Known rows, with every step that occurs:
tolu > runa > zomeg > tever > lila > suvot: [ 3.79  0.80 -2.35 -1.15  1.35 -2.97 -0.56  0.88  3.82 -3.78  2.10  1.24
  0.72 -3.68  3.47  0.78  5.25  0.64  0.66 -1.01 -3.58  3.50  3.06 -5.26
 -5.31  0.33  3.19]
konan > runa > tolu > suvot: [ 2.78 -2.35 -3.00 -1.23  2.75 -1.47  2.48 -2.31 -2.06 -0.69  1.44 -1.25
  1.35 -0.51  3.53  2.05  1.95  0.32  1.84 -1.48  1.54  0.25  0.68 -0.23
 -7.78  3.72  2.96]
tolu > runa > zomeg: [ 2.53 -1.83 -3.89 -0.12  3.13 -1.05  0.44  0.43  0.78 -2.52 -0.26  1.19
 -0.44 -2.75  2.11  1.17  2.61  2.21  0.28  0.01 -2.38  1.69  0.32 -3.00
 -5.31  1.30  3.73]
suvot > tolu > runa > zomeg > tever > teviv: [ 1.93 -0.25 -4.29  1.50  2.05 -0.40 -2.33  0.14  1.87 -5.20  3.17  5.52
  2.04 -5.05  1.88 -1.28  4.18  3.72  1.72 -1.70 -5.06  3.57 -0.93 -5.17
 -6.30  0.83  3.10]
lila > runa > tolu > suvot: [ 2.83 -4.35 -4.42  1.68  3.97 -1.06  0.50  1.52 -1.71  2.01 -0.89 -0.54
  3.22  1.99  1.58  4.25  0.55  0.22  6.22 -3.14  0.54  3.37 -3.36  1.07
 -5.13  0.54  2.74]
kesol > tever: [ 3.24 -1.42 -1.15 -0.12  0.79  0.62  1.54 -0.77  1.01 -0.94 -0.91  1.07
  1.57 -2.16 -0.95 -1.91 -0.20  0.17 -1.57  0.86 -1.52  1.80  1.71 -0.43
 -0.31 -4.20 -0.32]
tever > lila > suvot > tolu > runa > zomeg: [ 2.08  2.59  1.40 -0.49 -4.34 -2.57 -0.12  2.51  4.84 -4.54  0.27 -0.73
  1.39 -2.27  3.59 -1.50  2.78 -1.14  3.09 -4.94 -3.22  2.33 -0.05 -5.21
 -4.28  2.33 -1.01]
tolu > suvot > lila > tever > rovol: [ 2.17  3.21  2.54 -1.86 -3.87  4.02  1.60 -3.91 -2.34 -4.92  0.53 -3.66
  3.26 -3.30  3.30  0.10  4.34  1.14  1.85 -3.97  2.23  0.14 -1.09 -1.60
 -1.67  3.73  0.28]
kesol > tever > lila > runa > tolu > suvot: [ 5.29 -2.66 -0.73  1.35  0.08 -2.49  1.50  1.89  1.67 -1.43 -2.44 -1.08
  4.22 -0.71 -0.13  0.44  1.59 -1.18  2.03 -2.85 -0.59  6.01  1.20 -0.63
 -4.98 -2.74  0.45]
zomeg > tever > kesol: [ 0.40  2.43 -3.56  1.80 -0.79 -1.35 -1.68  1.67  1.12 -0.87  2.45  3.29
  2.57 -0.26 -0.68 -1.06  4.44  3.15 -2.66  0.83 -0.51  5.05  3.26 -0.59
 -0.38 -3.03  0.00]
runa > tolu > suvot > lila > tever > rovol: [ 1.62 -0.51 -0.49 -2.37 -2.43  1.05 -1.03 -2.41 -1.90 -3.92  1.18 -4.58
  5.06 -0.56  3.10  3.69  4.73  1.63  4.13 -3.05  1.94  0.77 -2.78  0.77
 -3.78  2.81  2.34]
rovol > runa > zomeg > tever > lila > suvot > tolu: [ 1.33 -0.18 -1.62 -0.51 -1.23 -0.98 -2.50  0.29  3.44 -1.05  1.24  0.08
  2.37 -1.54  4.98  1.43  2.35 -0.12  2.05 -1.17 -1.80  3.17 -2.38 -0.87
 -3.91 -0.71  2.06]
konan > runa > tolu > suvot > lila > tever: [ 4.07  0.35 -0.75 -2.85  0.69  0.94  2.22 -4.42 -2.68 -2.69  1.54 -4.07
  3.13 -0.73  4.68  2.73  3.12  0.55  1.18 -1.70  1.57 -0.04 -0.71 -1.87
 -6.83  2.89  2.63]
lila > suvot > tolu > runa: [ 2.08  0.40 -3.09 -0.53  0.76  1.02  0.91  1.56  1.35 -1.89  2.53  2.84
  0.99 -3.09  3.81 -1.31  0.89  0.36  6.16 -5.29 -3.57 -0.19 -1.95 -4.88
 -1.48  0.77 -2.08]
suvot > tolu > runa > zomeg: [ 2.34 -1.30 -4.82  0.85  1.18  0.30 -0.96  0.84  0.77 -3.74  0.88  2.59
  1.49 -3.71  2.29 -0.67  2.90  3.31  2.68 -3.08 -3.71  2.27 -3.00 -3.96
 -5.58  1.88  1.98]
kesol > tever > tolu > runa: [ 4.60 -3.16 -5.28 -1.18  2.81 -0.82  3.39  1.45  1.79 -0.52 -0.20  3.80
  3.34 -3.27 -0.21 -2.04  3.56  1.17  2.90 -1.08 -1.63  3.06  1.41 -1.70
 -5.01 -3.69  0.61]
lila > runa > zomeg: [ 2.49 -1.09 -2.00  1.04  2.12 -0.06  0.81  0.97  1.79  0.96 -2.26 -0.65
  0.12 -0.21  2.29  1.18 -0.22  0.04  1.00  0.91 -1.34  2.77 -2.53 -0.02
 -3.64 -0.46  3.93]
rovol > runa: [-0.26 -3.45 -1.69  0.72  2.71  0.94 -0.49  1.35 -1.72  2.68 -0.85  0.22
  0.17  0.33  1.82  2.54 -1.33  0.12  1.91 -0.09  1.72  0.72 -2.65  2.74
 -0.40 -1.36  0.11]
tolu > suvot > lila > runa: [ 3.58  0.38 -0.29  0.46 -0.26  2.79  2.72 -1.19 -2.55 -1.49 -0.68 -2.59
  1.80 -1.33  1.42  1.76  2.00  1.47  3.64 -4.73 -0.10  0.53 -0.38 -2.01
 -2.72  4.32 -1.57]
runa > tolu > suvot > lila: [ 1.62 -1.98 -2.22 -1.19 -1.33 -0.21 -0.82 -1.97 -2.12 -2.23  1.02 -3.94
  4.00  1.64  1.03  4.61  3.00  2.01  4.23 -3.42 -0.20 -0.40 -1.34 -0.18
 -4.18  3.98  0.12]
rovol > runa > tolu: [-0.31 -5.89 -3.80  0.07  3.30 -0.87 -2.44  1.69 -1.85  2.87 -0.26 -1.11
  2.21  2.33  2.04  5.54 -0.50  0.61  3.99 -0.10  1.61  1.18 -4.30  4.15
 -2.40 -1.67  1.70]
tolu > runa > zomeg > tever: [ 3.54 -1.12 -4.67 -0.41  3.99 -1.64 -0.97 -0.26  1.55 -2.81  2.03  2.42
  0.55 -3.72  2.17  1.41  4.87  2.60 -0.49  0.75 -3.09  3.26  2.05 -3.69
 -5.23 -0.13  4.79]
zomeg > runa > tolu: [ 2.62 -0.33 -4.74 -0.33  1.30 -3.92  0.22 -0.10  1.82  0.26 -0.79 -0.60
  1.87  1.78  1.07  1.44  0.33  1.50  2.84  3.03 -0.66  2.67  0.71  0.17
 -2.18  0.60  6.02]
teviv > tever > tolu > runa > zomeg: [ 2.03 -3.39 -2.42 -2.20  1.86 -1.18  1.00 -0.46  2.54  0.86 -0.64  4.31
  4.03 -2.61 -2.44 -1.52  7.23 -1.09  0.44  0.48 -0.71  1.58 -0.08  1.06
 -6.18 -1.49  4.62]
lila > runa > zomeg > tever: [ 3.44 -0.34 -2.83  0.71  3.00 -0.64 -0.60  0.34  2.60  0.65  0.03  0.63
  1.22 -1.21  2.41  1.44  2.05  0.44  0.26  1.66 -2.07  4.34 -0.82 -0.72
 -3.59 -1.88  5.01]

Rows:
[ 2.10  3.92  1.51 -0.88 -3.26 -2.51 -2.42  1.00  4.62 -2.86  3.98  1.00
  2.89 -2.19  1.88 -1.32  4.64 -1.29  1.39 -2.87 -2.61  3.67  2.62 -4.07
 -0.90 -1.12 -0.96] => zomeg > tever > lila > suvot > tolu
[ 2.20  1.72  1.25 -1.97 -3.41  4.17  1.16 -4.35 -1.96 -4.61 -0.55 -4.30
  3.30 -3.18  5.19  1.50  4.03  1.51  1.82 -3.02  2.22  0.52 -2.93 -0.51
 -3.70  3.86  2.24] => tolu > suvot > lila > tever > rovol > runa > zomeg
[ 2.86 -0.30 -6.23  1.10  2.59 -1.93 -0.69  1.44  1.45 -3.08  1.30  3.25
  1.11 -2.94  1.76  0.51  5.42  4.14 -1.46  0.47 -2.76  4.88  2.42 -3.32
 -5.53 -0.57  3.71] => tolu > runa > zomeg > tever > kesol
[ 0.07 -3.73 -1.02 -1.52 -0.12  1.05 -0.78  2.32 -1.54 -1.41  0.54 -2.95
  1.61 -4.18  3.79  3.10  4.19  2.24  4.72 -1.60  3.89  0.79 -2.18  5.48
 -2.10  2.91  1.64] => tever > rovol > runa > tolu > suvot > lila
[ 1.35 -0.72  0.54  1.30  1.00  0.26  1.11 -1.03  1.78 -2.86 -0.17  4.06
  1.17 -2.97 -1.59 -3.05 -0.91  0.33 -2.03  2.13 -2.70  1.83  2.74 -1.43
 -1.40 -4.00  0.04] => kesol > tever > teviv
[ 5.62 -1.57 -3.53 -1.06  0.05  1.39  4.72 -0.43  0.86 -0.57 -1.12  0.78
  4.84 -2.42  0.39 -1.55  3.50  0.93  4.41 -3.23 -1.01  2.65  0.25 -1.41
 -5.20 -1.17 -0.87] => kesol > tever > tolu > suvot > lila > runa
[ 2.94  1.29 -4.11 -1.24  0.47  0.22 -0.35 -0.10  3.32 -3.09  3.95  3.11
  1.83 -3.85  4.81 -1.08  3.13  1.07  4.55 -3.68 -5.10  1.08 -0.98 -5.75
 -3.22  0.38  0.64] => lila > suvot > tolu > runa > zomeg > tever
[ 2.11  1.38  0.60 -0.62 -2.62  2.50  1.95 -2.95 -2.47 -3.10  0.33 -2.83
  1.73 -1.25  0.96  1.05  2.50  1.76  2.05 -4.32 -0.13 -1.20  0.78 -2.36
 -2.14  5.38 -2.26] => tolu > suvot > lila
[ 3.70  1.54  0.97 -1.05 -1.10  2.51  0.66 -0.04  1.05 -1.71 -1.49 -4.76
  0.38 -1.78  1.82  2.18  1.89  1.92  0.16  0.28 -2.35  0.20 -1.18 -1.43
 -1.13  1.69  0.06] => suvot > lila > runa > zomeg
[ 2.02 -1.52 -3.89 -1.70 -0.09  0.69 -0.39 -2.13  0.72 -0.37  1.07 -0.69
  3.53 -1.27  4.06  2.86  4.66  2.13  2.86 -0.68 -0.24  1.79 -1.81  0.31
 -5.97  1.68  2.96] => rovol > runa > zomeg > tever > tolu > suvot > lila
[ 0.34 -3.15 -1.36  0.01  1.19  1.66 -1.81 -2.21 -3.39 -1.14  0.33 -1.69
  4.67  1.55  3.36  5.59  0.83  1.06  4.63 -2.05  1.56  1.25 -4.91  1.17
 -4.42  0.04  1.77] => rovol > runa > tolu > suvot > lila > tever > teviv
[ 2.07  1.46  1.70 -1.58 -2.49  4.51  1.30 -3.10 -3.24 -3.62  0.02 -3.60
  3.34 -3.10  4.21  1.39  3.63  1.20  2.87 -4.01  3.15  0.47 -2.45 -0.16
 -1.91  3.00  0.37] => tolu > suvot > lila > tever > rovol > runa
[ 1.41  0.28 -2.68 -0.34 -3.26  0.65 -0.86 -2.02 -2.68 -3.24  0.16 -3.70
  6.17  2.90  1.70  3.82  3.69  2.86  2.84 -3.63  0.92  2.01 -2.80 -0.65
 -4.36  1.65  0.31] => runa > tolu > suvot > lila > tever > kesol
[ 2.96 -1.13 -3.93 -1.02  3.38 -1.53 -0.87  1.08  2.19 -3.72  2.30  2.38
 -0.05 -6.42  3.06  0.37  6.46  2.95 -0.24  1.15 -1.63  3.66  2.43 -1.88
 -4.92  0.52  5.65] => tolu > runa > zomeg > tever > rovol
[ 2.56 -1.54  0.73  1.73 -0.80 -3.83 -0.29  3.60  1.07 -0.44 -1.94 -2.71
  3.05  1.85  0.78  2.94  2.15 -1.69  4.18 -4.16  0.94  5.19 -0.67 -0.12
 -5.42  1.29  0.92] => tever > lila > runa > tolu > suvot
[ 5.12  0.52 -0.45 -0.50 -2.41 -1.57  1.49  1.28  5.10 -4.88 -0.66  0.55
  2.62 -4.24  2.21 -2.98  2.31 -0.54  0.85 -3.06 -4.32  3.84  1.76 -4.92
 -4.32 -2.18 -0.75] => kesol > tever > lila > suvot > tolu > runa > zomeg
[ 2.51  2.22 -2.97 -2.84 -3.12 -0.70 -0.14 -3.95  3.40 -3.36  2.37 -0.57
  4.03 -1.67  2.66  0.25  7.09  2.19  0.89 -0.15 -2.47  1.54  0.92 -2.75
 -6.75  3.14  3.90] => runa > zomeg > tever > tolu > suvot > lila
[ 4.37 -0.77 -2.88 -1.89 -1.81  1.13  4.12 -1.88  0.96 -1.92 -0.37  0.54
  4.80 -2.35 -0.01 -2.14  3.96  1.25  3.15 -2.87 -1.06  1.26  1.27 -1.65
 -4.71 -0.24 -1.33] => kesol > tever > tolu > suvot > lila
[-0.53 -0.67 -0.20  1.72 -1.40  0.04 -0.07  1.11  0.43  0.97 -1.94  3.60
  3.17 -0.23 -4.79 -2.70  3.89  0.11 -4.76  1.13  0.94  2.85  1.27  3.22
 -0.19 -3.47  0.16] => teviv > tever > kesol
[-0.19  4.14 -0.43  1.20 -3.28  1.73 -0.25 -0.79 -0.99 -1.82 -1.38  0.11
  4.20  2.19  1.59 -1.19  1.11  1.04 -2.30 -0.38  2.04  4.00 -2.90 -1.06
 -0.29 -4.37  0.84] => lila > tever > kesol
[ 3.68  0.70 -0.64  0.12 -1.25  2.48  2.51 -2.37 -1.28 -2.50 -1.10 -3.25
  1.88 -1.35  2.41  1.80  2.39  1.78  2.69 -3.71 -0.97  0.57 -0.85 -2.41
 -4.41  5.10  0.27] => tolu > suvot > lila > runa > zomeg
[ 0.56 -3.56 -3.85 -0.01  0.45 -1.86 -0.77 -1.53 -1.89 -0.61  0.76 -1.20
  3.81  2.69  1.03  3.88  1.73  0.85  4.62 -3.11  0.60  0.86 -1.86  0.76
 -5.31  2.74  2.15] => runa > tolu > suvot
[ 2.93 -0.34 -2.06  0.18  2.42 -0.60 -0.44  1.67  3.17 -0.27  0.31  0.50
  0.61 -3.84  3.23  0.36  3.63  0.73  0.53  2.00 -0.69  4.68 -0.45  1.05
 -3.27 -1.23  5.90] => lila > runa > zomeg > tever > rovol
[ 3.91  2.15  1.07 -1.86 -1.02  2.13 -0.29  0.85  2.33 -2.87  0.67 -3.85
  0.65 -5.26  2.82  1.33  5.26  2.60 -0.12  1.26 -1.49  1.81  0.67 -0.21
 -0.76  1.09  1.82] => suvot > lila > runa > zomeg > tever > rovol
[ 0.98  0.77  5.73 -1.48 -3.17 -1.64 -0.10  0.24  3.85 -0.11 -0.94  0.40
  2.58 -1.29 -2.57 -2.19  3.80 -5.13 -1.93 -1.02 -0.22  0.96  2.33  0.58
 -0.01 -2.03 -0.31] => teviv > tever > lila > suvot
[ 3.07 -0.69 -5.69  0.24  1.14 -3.61  1.43 -1.60  0.50 -0.44 -0.75 -0.26
  2.87  1.82  1.66  1.55  0.86  1.64  4.47  0.55 -0.10  2.89  0.74 -0.62
 -4.46  3.13  6.12] => zomeg > runa > tolu > suvot
[ 2.39  4.73  4.04 -2.91 -3.64  4.31 -0.54 -3.52 -1.05 -3.64  0.16 -5.21
  2.78 -0.85  1.83  1.36  2.25  0.66 -1.25 -0.43 -0.21 -0.89 -1.96 -2.72
  1.91 -0.92 -1.11] => suvot > lila > tever
[ 2.40  1.32 -2.66 -2.74  0.03  0.49  0.86 -2.37  1.11 -2.01 -0.08  0.86
  5.06 -0.22  3.89 -0.02  4.43 -0.15  2.73 -0.95  0.38  2.79 -4.28 -3.27
 -6.35 -2.35  5.33] => lila > tever > tolu > runa > zomeg
[ 3.75 -0.82 -4.82  0.30  2.25 -1.15  1.23 -0.36  2.48  0.77  0.29  1.72
  3.40 -0.80  2.98  0.83  4.12  0.52  3.78 -0.96 -1.26  4.73 -1.39 -1.23
 -7.40  0.35  5.42] => lila > runa > zomeg > tever > tolu > suvot
[ 1.72 -1.29  0.44 -2.53 -1.85  1.09  2.03 -2.61  0.55  0.47 -0.20  1.76
  5.54 -1.67 -3.22 -1.58  7.11 -1.36  1.54 -2.26  0.71 -0.28  0.24  1.44
 -4.16  1.11  0.77] => teviv > tever > tolu > suvot > lila
[ 3.87  0.97 -3.64 -1.53  0.62 -0.20  0.99 -0.63  1.10 -0.12  3.37  1.66
  4.91 -1.77  1.33  0.65  7.26  1.42  4.83 -2.90 -0.68  3.36  1.28 -2.15
 -4.85  0.70  1.17] => zomeg > tever > tolu > suvot > lila > runa
[ 1.87 -1.82 -5.65 -1.87  1.36 -2.17  1.96  1.36  2.43 -0.77  0.24  2.62
  2.25 -1.49  2.09 -0.20  5.24  1.64  4.42 -1.21 -1.27  1.63 -0.94 -2.08
 -8.01  1.66  3.56] => tever > tolu > runa > zomeg
[ 1.45  1.48 -1.84 -1.19 -0.74 -1.42 -2.11 -3.03  3.46 -2.30  1.89  0.19
  1.40 -1.35  2.02  0.31  3.60  1.18 -2.78  2.89 -2.60  2.12  1.23 -1.58
 -3.37 -0.21  4.97] => runa > zomeg > tever
[ 0.77 -0.33  5.49 -0.43 -2.44 -1.89 -1.06  0.34  2.50 -0.15 -1.77  0.39
  2.70 -1.18 -4.45 -1.72  4.44 -3.96 -3.81  0.15  0.80  2.26  2.28  1.93
 -0.80 -2.08  0.82] => teviv > tever > lila
